What can hang from each mark:
gopo: berar
gibu: fina nopan
nopan: rufis zomon
berar: kazika nopan
rufis: gopo nopan
kazika: rufis
zomon: gopo kazika nopan

Every row comes from one small tree of marks. The marks that hang from a mark follow it in brackets, in alphabetical order. Every link used is in the known rows. Which tree was each row made from?
Known rows:
gibu{fina nopan{rufis zomon}}: [ 21.7  -2.2   9.8  37.2  15.3 -28.8 -27.9  30.4  -9.6 -69.4  26.0  26.8
 -13.0  -9.4  -7.4  11.2   6.5  -9.4]
gibu{fina nopan{rufis zomon{gopo}}}: [ 13.7   0.2   9.9  41.6   2.2 -15.6 -16.5  39.0 -10.9 -67.5  28.4  25.8
 -13.7 -23.1   4.2   4.2   9.9  -6.2]
kazika{rufis{nopan}}: [ -0.1  -3.2  24.5  12.0  -1.4  -7.9 -13.6  28.3  -2.1 -35.0   5.9   1.0
  -3.8  23.2 -13.0  13.1  16.9  -6.7]
rufis{gopo nopan}: [-10.3  -8.6  21.9  44.9  -7.9   7.9  12.3  23.4  18.9  -7.3 -24.0   9.8
  -5.5   5.2 -19.6  25.2  14.1 -12.2]
rufis{gopo}: [ -1.7 -14.9  23.0  48.7  -8.1   4.8   4.7  24.3  20.1  -1.2 -19.0  -2.8
   0.4   5.5  -6.6  15.3  12.9  -9.7]
berar{kazika}: [ -1.0 -22.5  20.7  20.3   0.9 -27.7 -20.0  19.0  11.3  -1.3  11.1  -4.3
  -0.6  17.7  -5.7  -3.8   6.7 -11.1]
kazika{rufis{gopo nopan{zomon}}}: [  1.2  -5.3  19.3  21.3   2.0  -1.1  -3.5  31.1   8.0 -26.8   1.4  19.5
 -10.3  14.5 -10.4  25.3  10.5   0.0]
rufis{nopan{zomon{gopo{berar} kazika}}}: [  7.4 -18.3  32.2  33.0  -6.9  14.2   8.3  22.5  -0.3 -18.8  -4.9  10.1
 -22.9 -10.6  18.2  45.6   6.4  10.4]
zomon{nopan}: [  1.0  -8.5  23.6  31.4 -16.4  11.0 -13.1  24.2   0.0 -19.2  -6.2  -8.6
  -7.8   9.8  -1.7  11.2  20.9  -3.7]
rufis{gopo{berar} nopan}: [  5.6 -16.1  22.1  42.1  -6.1   6.1  12.8  16.7  21.1  -7.0 -12.2   8.8
   3.0  -2.2 -11.7  36.7   9.8  -5.0]
gopo{berar{nopan{rufis}}}: [ 42.3 -28.7  34.1  15.4   7.2 -16.1 -11.6   5.4  25.4 -15.7  38.4  -3.3
  -8.6   4.8   8.6  22.6 -11.6  -1.3]
berar{kazika{rufis} nopan}: [  1.4 -27.7  29.3  -5.6   9.5 -37.3 -22.1  19.7  24.5   4.0  45.6  -1.0
 -12.2  23.5  -5.1 -14.2  -2.9 -11.0]
gibu{fina nopan{rufis{gopo{berar}}}}: [ 19.5  -2.4   5.3  48.7   7.9 -19.6 -11.4  30.0   0.1 -56.9  18.3  18.0
   7.7 -19.2 -13.5   8.3  14.6 -17.3]
nopan{rufis zomon{gopo{berar} kazika}}: [ 43.5 -14.5  26.1  29.5  -0.3  13.7  -0.5  24.3  -3.6 -35.1  22.5  15.4
 -24.8 -17.6  38.6  39.8  -7.9  13.9]
gibu{nopan}: [  3.7 -22.0  26.1  37.5  -9.0 -19.8 -18.0  18.9   5.5 -34.9   6.0  -5.8
   1.9  20.3 -11.3   8.3  26.6 -11.4]
rufis{gopo{berar{kazika}} nopan}: [  2.0 -20.1  16.0  33.6  -1.8  -7.2   7.7  17.0  23.8   2.6  -1.4  13.6
   4.9  -0.5 -14.2  26.3   6.9  -7.3]
zomon{gopo{berar} kazika{rufis} nopan}: [  6.0  -7.0  25.6  28.1 -28.7  39.9   9.4  39.6 -17.3 -21.1   5.7 -13.5
  -4.3 -21.4  35.2  21.9  28.8  12.6]
kazika{rufis{gopo{berar{nopan}}}}: [ 15.2 -18.8  26.6  19.0   0.5  -6.6  -3.8  24.1  21.6  -9.4  20.2  -3.0
   3.8   9.9  -0.3  14.3   7.2  -1.3]

Which tree is each row?
[ 30.1  -6.3  21.5  26.0  -4.1   4.0  -8.6  28.9   3.8 -40.2  25.7  20.8
 -25.7  -4.6  22.6  17.9  -7.5   6.7] : nopan{rufis zomon{gopo}}
[ 17.2 -21.9  20.0   5.6   4.0 -27.4 -19.6  15.9   7.3 -15.6  29.8   0.3
  10.5  13.5  -2.1  14.5   6.0  -1.0] : gopo{berar{kazika{rufis{nopan}}}}
[ 14.2  -1.5  12.8  45.8   4.8  -6.3 -10.2  39.3 -18.2 -63.9  18.3  23.1
 -18.9 -28.9  11.9  14.6  12.5  -4.9] : gibu{fina nopan{rufis zomon{gopo kazika}}}
[ 12.6 -29.8  39.1  21.0  10.1  -3.3  -1.5  19.5  22.1   1.9  14.2   5.7
 -32.7   7.3  11.9  28.2  -5.6   3.6] : berar{nopan{zomon{kazika{rufis{gopo}}}}}
[ 22.0 -40.2  32.1  10.1   6.8 -31.9 -15.3   5.0  29.7  10.4  39.1  -7.3
  -2.8   7.9   6.0  10.1  -8.3  -1.8] : gopo{berar{kazika nopan}}
[ 14.2 -12.4  20.4  25.3  -3.5  -3.6  -6.0  27.4  11.4 -18.5   9.0  -2.9
  11.9  11.0  -0.8  16.8  13.7  -0.9] : kazika{rufis{gopo{berar}}}
[  7.2   5.8  17.0  31.8 -29.4  29.9   1.6  38.3  -3.5 -34.4  13.5   3.0
 -13.1 -13.5  16.7  -0.9  16.7  -2.2] : zomon{gopo nopan{rufis}}
[  8.4 -27.4  42.5  17.9  -0.8   3.9   0.6  26.1  14.8  -3.1  22.6   0.6
 -35.6  -1.5  26.3  19.7  -3.2   7.6] : berar{nopan{zomon{gopo kazika{rufis}}}}
[  9.5 -22.3  35.2  44.7 -19.6  25.2  15.4  27.2  -3.1  -6.2  -7.2 -19.3
  -3.8 -21.7  35.5  29.2  15.7   7.6] : zomon{gopo{berar} kazika}
[ 15.7  -0.5  18.0  41.1  -7.9  32.2   5.2  28.7  -5.3 -22.8 -13.5   5.4
 -17.4  -7.2   7.0  28.1  16.2  -7.4] : zomon{kazika nopan{rufis{gopo}}}
[  6.7 -26.6  29.3  12.6 -14.1  -8.4  -0.6  26.3  19.3   1.2  41.7  -7.7
  -1.3  -7.8  22.1  -4.4   3.0   2.8] : zomon{gopo{berar{kazika{rufis} nopan}}}
[ 14.7 -24.4  21.7  11.4  11.9 -27.3  -7.6  16.1  37.6   6.5  40.4  15.5
 -17.7   9.1  -7.3  -7.9 -14.7 -18.1] : berar{kazika nopan{rufis{gopo}}}
[ -4.4 -14.2  13.3  15.5   1.7 -23.2 -15.1  30.0  12.5  -4.0  15.8   3.9
   6.9  18.4  -9.2  -7.8  11.2 -10.4] : berar{kazika{rufis{gopo}}}
[  5.5 -15.8  19.5  50.9  -0.6  -7.2  -6.9  35.0 -14.3 -44.9   9.4   9.3
  -9.1 -31.9  16.8  23.0  19.2   3.4] : gibu{fina nopan{zomon{gopo{berar} kazika}}}
[ -3.2 -13.6  32.0  35.3  -8.2  16.2   8.5  27.4  -2.1 -19.2 -12.1  11.3
 -28.3  -5.5  13.1  38.3   8.7   5.6] : rufis{nopan{zomon{gopo kazika}}}
[  5.2 -16.2  31.7  30.0   4.6   2.8  -3.2  18.4  -1.2 -20.9 -14.3  12.1
 -27.7   8.2   0.9  45.6   5.8   2.3] : rufis{nopan{zomon{kazika}}}
[  0.9 -36.1  31.5   9.5   0.7 -24.2  -9.6  20.4  30.3  14.8  41.8   9.5
 -29.4   1.8  15.9  -3.2 -12.6   1.5] : berar{kazika nopan{zomon{gopo}}}
[ -9.7 -10.3  12.4  12.9   2.0 -20.6  -9.9  29.3  11.8  -7.8  12.5  12.1
   2.6  17.8 -17.6  -1.5  12.3 -12.8] : berar{kazika{rufis{gopo nopan}}}
[  4.9 -13.9  29.0  42.6 -31.1  43.1  15.2  32.3 -10.5  -9.1  -7.3 -15.7
  -8.3 -27.9  36.3  27.8  25.1  10.7] : zomon{gopo{berar} kazika nopan}
[ -4.1 -12.9  12.5  10.4   6.2 -22.8 -13.5  28.7  11.4 -10.1  17.1  20.9
  -5.6  16.9 -12.1   6.5   6.0  -5.4] : berar{kazika{rufis{gopo nopan{zomon}}}}
[ 11.2 -34.1  25.0  29.3   1.7 -15.0   2.6  13.2  37.9  19.4  17.9   1.1
   1.0  -0.3  -0.8  12.7  -2.3  -5.7] : rufis{gopo{berar{kazika nopan}}}
[ 12.5 -25.6  20.0  21.0  -9.0 -24.5 -18.9  27.0   3.5 -35.8  40.1  11.6
  -1.2   6.4  11.4   8.9  17.9   6.6] : gibu{nopan{zomon{gopo{berar{kazika{rufis}}}}}}
[ -6.1  -1.8  19.2  24.8  -3.9   1.5   0.2  32.0   7.9 -23.7  -4.4   8.3
  -0.2  15.4 -17.0  15.0  18.2  -9.0] : kazika{rufis{gopo nopan}}
